Known rows, with every way that one mark hangs from another
{R {E M}}: [  4.9  -0.6   2.8  24.0  12.1 -15.1  23.5 -13.7  -0.1   9.7  24.2  -0.4
 -26.6  49.9  28.9 -38.3  24.7   3.3  -1.1  19.3 -24.1]
{R Y}: [  7.6  -7.8   3.9 -15.1   1.1  -4.2  30.2 -22.0  27.4  -6.1  42.4  37.2
 -14.7  18.3  36.9 -16.1   4.3 -22.4  21.9  40.8 -20.3]
{E M}: [ -0.5 -15.5  20.0  11.1   2.7  -7.6  39.6 -35.5  18.9   2.1  31.0   0.4
 -15.9  28.8  26.5 -18.1  31.6  11.9   4.4  30.8 -13.6]
{Q F {Y {R E} Z}}: [  2.3  15.5  19.8  15.4   0.9 -21.1  -1.4  13.9   5.4  19.7  14.9  39.8
 -30.4  56.4  26.2 -18.2   8.1  44.9   9.3  24.8 -32.6]
{Q {Y Z}}: [  3.5   2.5  23.3   4.7  10.3  -4.0   5.6 -11.5  25.8   0.0  24.1  11.4
  -5.9  35.1  29.8  27.0  36.6  27.9  16.0  46.9 -40.6]
{Y A Q R Z}: [ -5.7   7.8  20.2  -4.8   5.6 -12.5   4.7 -36.9 -14.5 -11.6  12.6   0.2
  -3.4   5.8  27.8  28.7  11.4  25.6  37.4  34.9 -21.4]
{A N {Y R Z}}: [ -2.7   0.2   1.7   0.5 -19.0 -17.5   4.0 -63.3  16.6  25.3  14.2 -16.9
 -36.7  15.9  29.3 -11.1 -18.8 -14.9  -7.3   3.5  -6.6]
{Y Q R Z}: [ -6.3   5.6  13.1  -5.9  13.3 -17.3  13.9 -39.1  22.7   8.5  14.3  -0.7
  -6.4  15.0  39.4  15.8   3.8  10.5  31.4  15.1  -5.6]
{A N {Y Q Z}}: [  5.0  19.6 -12.2 -14.8  -6.5  -4.2   6.8 -74.8  30.2   7.5  -4.0 -49.7
   7.5 -12.0  42.0   8.0  -9.4 -13.5 -38.3 -20.4 -13.0]
{R {E M} {Y {Q F}}}: [  1.0  17.9  -7.0  -0.8  14.0  -1.5  35.3 -12.5  38.7   1.3   4.0   9.3
   2.9   2.6  39.8 -47.2  -2.9  17.9 -27.2 -16.4 -17.6]
{A N {Y Z}}: [  7.7   4.5  -6.8  -3.9 -16.5  -4.2   7.0 -64.1  20.7   8.2  11.3 -34.5
 -16.9   8.4  36.6  -6.2  -4.0 -15.2 -30.0   1.0 -21.4]
{A {Y Q R Z}}: [ -0.7  10.3   7.3 -17.6   4.0 -16.1   3.9 -71.2  12.0  20.5  12.2 -23.2
 -12.3  20.7  38.3  14.3  -6.6   9.0  13.0  -2.5   4.4]
{E M {R {Y {Q F}}}}: [-12.7   1.8  10.3  -7.4  -6.3   0.4  36.1 -43.2  46.9 -17.3  20.4   9.0
   9.9 -26.8  32.1 -35.0  23.0  14.7 -23.3  -8.6   8.4]
{Q {Y A R}}: [  0.2  -3.0  37.0  -1.4 -17.5 -26.3   5.9 -16.7 -30.3   3.6  40.7  57.8
 -25.0  46.9   2.0  16.0  18.9  31.9  43.1  70.5 -26.2]
{Y {Q F} {R E} Z}: [  1.6  22.0   2.6   2.4   7.2 -21.3   9.9 -11.2   6.4  10.1   3.6  10.8
 -11.9  29.2  43.3 -25.4  -9.6  25.4   1.4  -6.2 -13.2]
{R {E M} Y}: [  2.3   1.7  -4.0  14.1  20.7  -2.6  24.5  -3.6  25.8   6.4  23.6  11.0
 -25.7  29.4  34.0 -42.1  13.0 -10.7   6.7  19.8 -29.3]
{Y Q}: [ 10.6   5.1   5.8 -19.4   0.2 -15.9  29.8 -43.8  10.7  -2.3  30.5   8.9
  10.2  20.5  38.8   1.5  10.1  -6.1   4.6  17.6  -5.1]
{A N {Y Q R Z}}: [ -3.8  14.3  -5.4 -12.0 -11.9 -18.0   2.4 -75.2  25.9  24.6  -1.4 -32.2
 -12.7  -4.3  35.0   4.0 -24.7 -11.9 -14.6 -19.1   2.3]
{A N {Y {R E}}}: [ 10.9  10.5 -16.3   1.7 -27.0 -37.9  -0.2 -48.8 -18.9  39.0  23.3   8.0
 -51.0  48.9  25.9 -52.2 -32.6 -37.8 -15.7  -6.7  -1.3]
{A {Y {Q F} R Z}}: [  0.9  13.2  12.6 -21.3 -10.3 -13.7  17.1 -65.1  15.4  16.4   8.8  -8.8
  -8.1  13.4  38.9  -7.0 -15.1  33.3 -13.0 -16.2   7.5]
{R E {Y {Q F}}}: [ 14.5  22.9 -12.8 -18.4   3.5  -9.2  26.0  -7.4  18.9  -3.6  16.5  33.6
   3.6  14.3  47.2 -41.6 -16.6  -4.7 -18.2  -5.5 -17.2]
{Q F {Y {R E}}}: [  9.2  12.1  20.1   3.8 -16.1 -35.1  10.0   7.5 -10.0  25.7  31.8  65.9
 -32.6  69.7  19.1 -38.2  -0.4  32.8   4.5  27.2 -16.9]
{R {Y Q}}: [  6.1   6.0  -2.9 -27.7   9.8  -4.5  29.7 -33.9  37.5  -6.6  27.4  22.0
   9.2   0.0  42.8  -2.3  -1.2 -19.7  12.7  18.4  -9.8]
{Z {Y Q {R E}}}: [ 11.5  15.3  -8.2   7.3 -19.9 -42.1  25.3 -22.2 -25.2  22.3  17.6   5.9
 -16.2  52.1  37.0 -16.8  -3.6  12.9  19.2  -7.5  -2.4]

Rows
[-14.0 -12.1  17.3  12.7  -9.8   1.5  15.4 -34.8  -1.4 -33.0  38.0  11.4
 -16.1 -11.3  13.4 -16.1  43.5   3.1  16.8  45.1 -20.0]	{E M {R {Y A}}}
[ 14.3  25.0  -6.0 -16.8  -4.3  -4.7  18.0  -5.7 -16.1 -22.8  13.8  35.1
   6.0   4.1  33.5 -30.0 -10.1  12.3 -10.5  12.7 -33.9]	{R E {Y A {Q F}}}
[-14.1 -15.3  11.6   9.9  -0.3  -1.2  24.4 -36.8  36.0 -13.3  40.5   9.7
 -19.5  -2.5  27.7 -28.8  38.6 -14.1  11.2  25.8  -4.6]	{E M {R Y}}
[  7.2   0.0   8.0  -6.0 -29.3 -35.7  41.4 -43.1  -5.2  14.5  24.7   6.6
  -6.2  30.9  32.6   4.4   3.0  21.6  25.5   7.3   9.0]	{Z {Y Q R}}
[-10.9  -0.8  10.6  35.8  23.6 -16.0   6.7  -9.6  11.3  20.2  10.6 -11.1
 -40.9  44.7  29.6 -27.0  18.6  17.6  26.4  16.8 -24.6]	{Y {R {E M}} Z}
[ -8.3   9.5  -1.6 -10.0  13.6   2.0   1.6 -39.9  44.2 -24.7  23.6  -8.6
  11.0 -24.9  46.6  10.4  27.2 -18.6  15.1  10.3 -12.6]	{E {R {Y Q Z}}}
[ -4.7  -5.1   9.9  25.3   8.4 -28.1  19.1 -14.5  -4.1  26.4  27.2  16.2
 -43.8  57.3  22.9 -45.3   9.1   4.9  21.6  20.2  -8.4]	{Y {R {E M}}}
[ -9.4  13.0   6.0   1.2 -12.0 -14.2   4.8 -40.5  -1.7  -8.6  -1.7  -8.9
  -4.5 -18.1  22.5  18.0  -8.2   6.0  10.0  18.4 -23.4]	{Y {A N} Q R Z}
[ -8.4   5.8  25.1  14.3 -16.7 -14.1  -8.2 -14.7  -0.6   0.1  10.5  21.4
 -21.8  10.1   5.3  25.5  11.4  25.9  17.9  51.5 -44.0]	{Q {Y {A N} R Z}}
[ 12.7  21.1 -17.8 -14.2  17.7 -11.1  13.2 -13.2  18.1   1.4  21.0  19.7
   0.0  19.9  46.1 -22.7  -8.6 -28.0   5.8   6.5 -21.0]	{R E {Y Q}}
[ 10.7  10.2  17.4 -20.4 -21.9  -9.1  32.0 -37.0 -24.2 -27.0  21.7  25.7
  15.4   4.4  26.5  -4.4   7.5  36.5 -13.1  22.0 -17.3]	{Y A {Q F}}
[ -3.9   7.0  18.2 -11.0  -1.0 -14.7  25.6 -32.9  23.8   2.7  10.5  13.4
  -2.2   8.5  39.8  -4.0  -3.2  34.8   4.7   2.6  -2.2]	{Y {Q F} R Z}
[  1.2  -5.1   6.1  38.1 -18.3 -34.5  36.9 -14.1 -17.3  26.6  20.4  -4.1
 -41.4  61.1  23.3 -36.1  17.8  29.8  18.1   7.2  -9.6]	{Z {Y {R {E M}}}}
[-11.0   1.2  17.0  39.1  15.8 -12.2  -1.0  -7.9 -24.1  -0.2  10.1  -9.7
 -37.7  35.4  17.5 -12.9  24.2  33.4  32.7  37.3 -40.0]	{Y A {R {E M}} Z}
[  1.3  12.9  22.0   6.9 -28.7   0.8   8.4  -8.3   4.6 -21.3   3.0  17.5
   0.6  -4.0  12.8   9.0  15.4  50.0 -29.5  37.8 -54.5]	{Q F {Y {A N} Z}}
[  5.2  -3.7   0.2 -10.8 -35.1 -30.0  14.9 -68.7   0.5  32.2  29.2   9.9
 -38.9  29.3  22.1 -31.7 -26.5 -29.8 -10.1   6.1   9.5]	{A N {Y R}}
[ 16.4   5.9   5.7 -11.4 -38.3 -19.4  58.4 -37.1   0.3  -6.5  17.6   5.0
  16.0  17.3  39.9  -9.4  10.5  45.0 -23.1  -8.7  -2.6]	{Z {Y {Q F}}}
[ -7.9  -1.6  13.6  13.1 -20.5 -13.7   4.4 -27.7 -11.8  -7.7  13.9   6.6
 -29.1  -0.7  17.1   3.4  -1.3   2.4  18.7  41.2 -32.0]	{Y {A N} R Z}
[-15.4   1.4  10.4  -0.1   0.6   1.7  15.5 -47.6   8.0 -33.7  22.4  -2.9
   8.0 -31.7  19.1  -0.7  37.3   5.0  10.0  21.6 -11.6]	{E M {R {Y A Q}}}
[  5.1  24.7 -16.9  -3.2  34.2   0.9   1.1  -7.1  34.6  -5.3   5.5  -7.4
   4.1   6.7  53.5  -3.0   1.1 -15.0  11.1   3.8 -35.8]	{R E {Y Q Z}}
[ -5.0   2.7  22.0  25.8  10.5 -29.5   7.7  -1.0   5.2  35.5  23.0  29.1
 -39.3  66.4  10.0 -24.0  21.5  26.7  22.1  30.5 -20.0]	{Q {Y {R {E M}}}}
[  7.2  27.9 -12.9  -7.4  19.3   3.1  13.8  -1.2  35.9  -9.6   1.4   6.2
   6.7   1.1  54.8 -22.9  -7.5  10.6 -14.0  -8.7 -33.6]	{R E {Y {Q F} Z}}
[ -4.3  -6.4  25.6   8.8  -5.0 -12.9   5.8 -24.3 -23.0 -11.4  27.2  14.7
 -27.1  24.0  21.5  14.0  16.6  23.8  46.9  56.9 -30.6]	{Y A R Z}
[ 10.9  17.6  -2.4  10.4 -28.7 -38.2  17.0 -20.8 -60.2   2.1  15.4   8.4
 -13.9  42.8  22.9  -4.0   3.8  27.5  25.1  12.4 -17.2]	{Z {Y A Q {R E}}}
[  3.1   6.0  30.6   7.0   1.8   0.2  -2.2 -12.5 -10.1 -19.0  21.4  12.7
  -1.1  26.3  15.7  39.6  43.4  43.9  22.8  65.6 -56.8]	{Q {Y A Z}}
[ -2.9  16.8  -8.4  -9.4   1.0  10.2   8.9 -30.5  27.6 -29.3  -5.0 -13.1
  15.6 -46.5  33.4  19.2  -5.6  -8.9  -5.9  15.9 -43.8]	{R {Y {A N} Q Z}}
[  3.8  12.9  -9.5 -20.9 -15.0  -2.5  20.7 -37.2  12.3 -22.7  11.0  15.4
  11.6 -32.6  25.8   0.5 -13.3 -22.4  -8.4  20.4 -28.9]	{R {Y {A N} Q}}
[  9.0   8.3  12.6 -33.1 -25.1 -26.7  28.3 -70.2  -1.6  22.8  24.0  16.6
 -12.1  26.9  32.5 -25.9 -25.0  20.8 -14.8 -13.0  23.3]	{A {Y {Q F} R}}
[ -4.4   7.2   1.9  29.8  26.5  13.1   4.1   2.0   6.3 -20.8   4.0 -15.6
 -18.9   7.0  28.2 -10.5  25.3  19.5  17.6  35.6 -60.3]	{R {E M} {Y A Z}}
[ -6.1  12.5  -9.0 -13.0 -27.7  -7.9   4.6 -45.9   4.7 -34.9  21.4  11.4
   9.8 -43.6  21.5  -6.8   6.2 -35.6 -10.2  14.3 -14.8]	{E {R {Y {A N} Q}}}
[  5.6  12.1  -0.4 -11.0 -23.3 -13.9  19.8 -46.0 -13.5 -19.6  11.8   2.4
  11.3 -12.7  22.0   3.0  -0.7 -10.0 -15.4  20.4 -22.5]	{Y {A N} Q}
[  6.3  10.1  -2.2   7.9   3.7 -22.0 -12.1 -38.8 -13.8  29.3  21.4 -11.1
 -46.2  60.3  36.4 -22.0  -4.9  -4.7  16.1   7.5 -14.7]	{A {Y {R E} Z}}
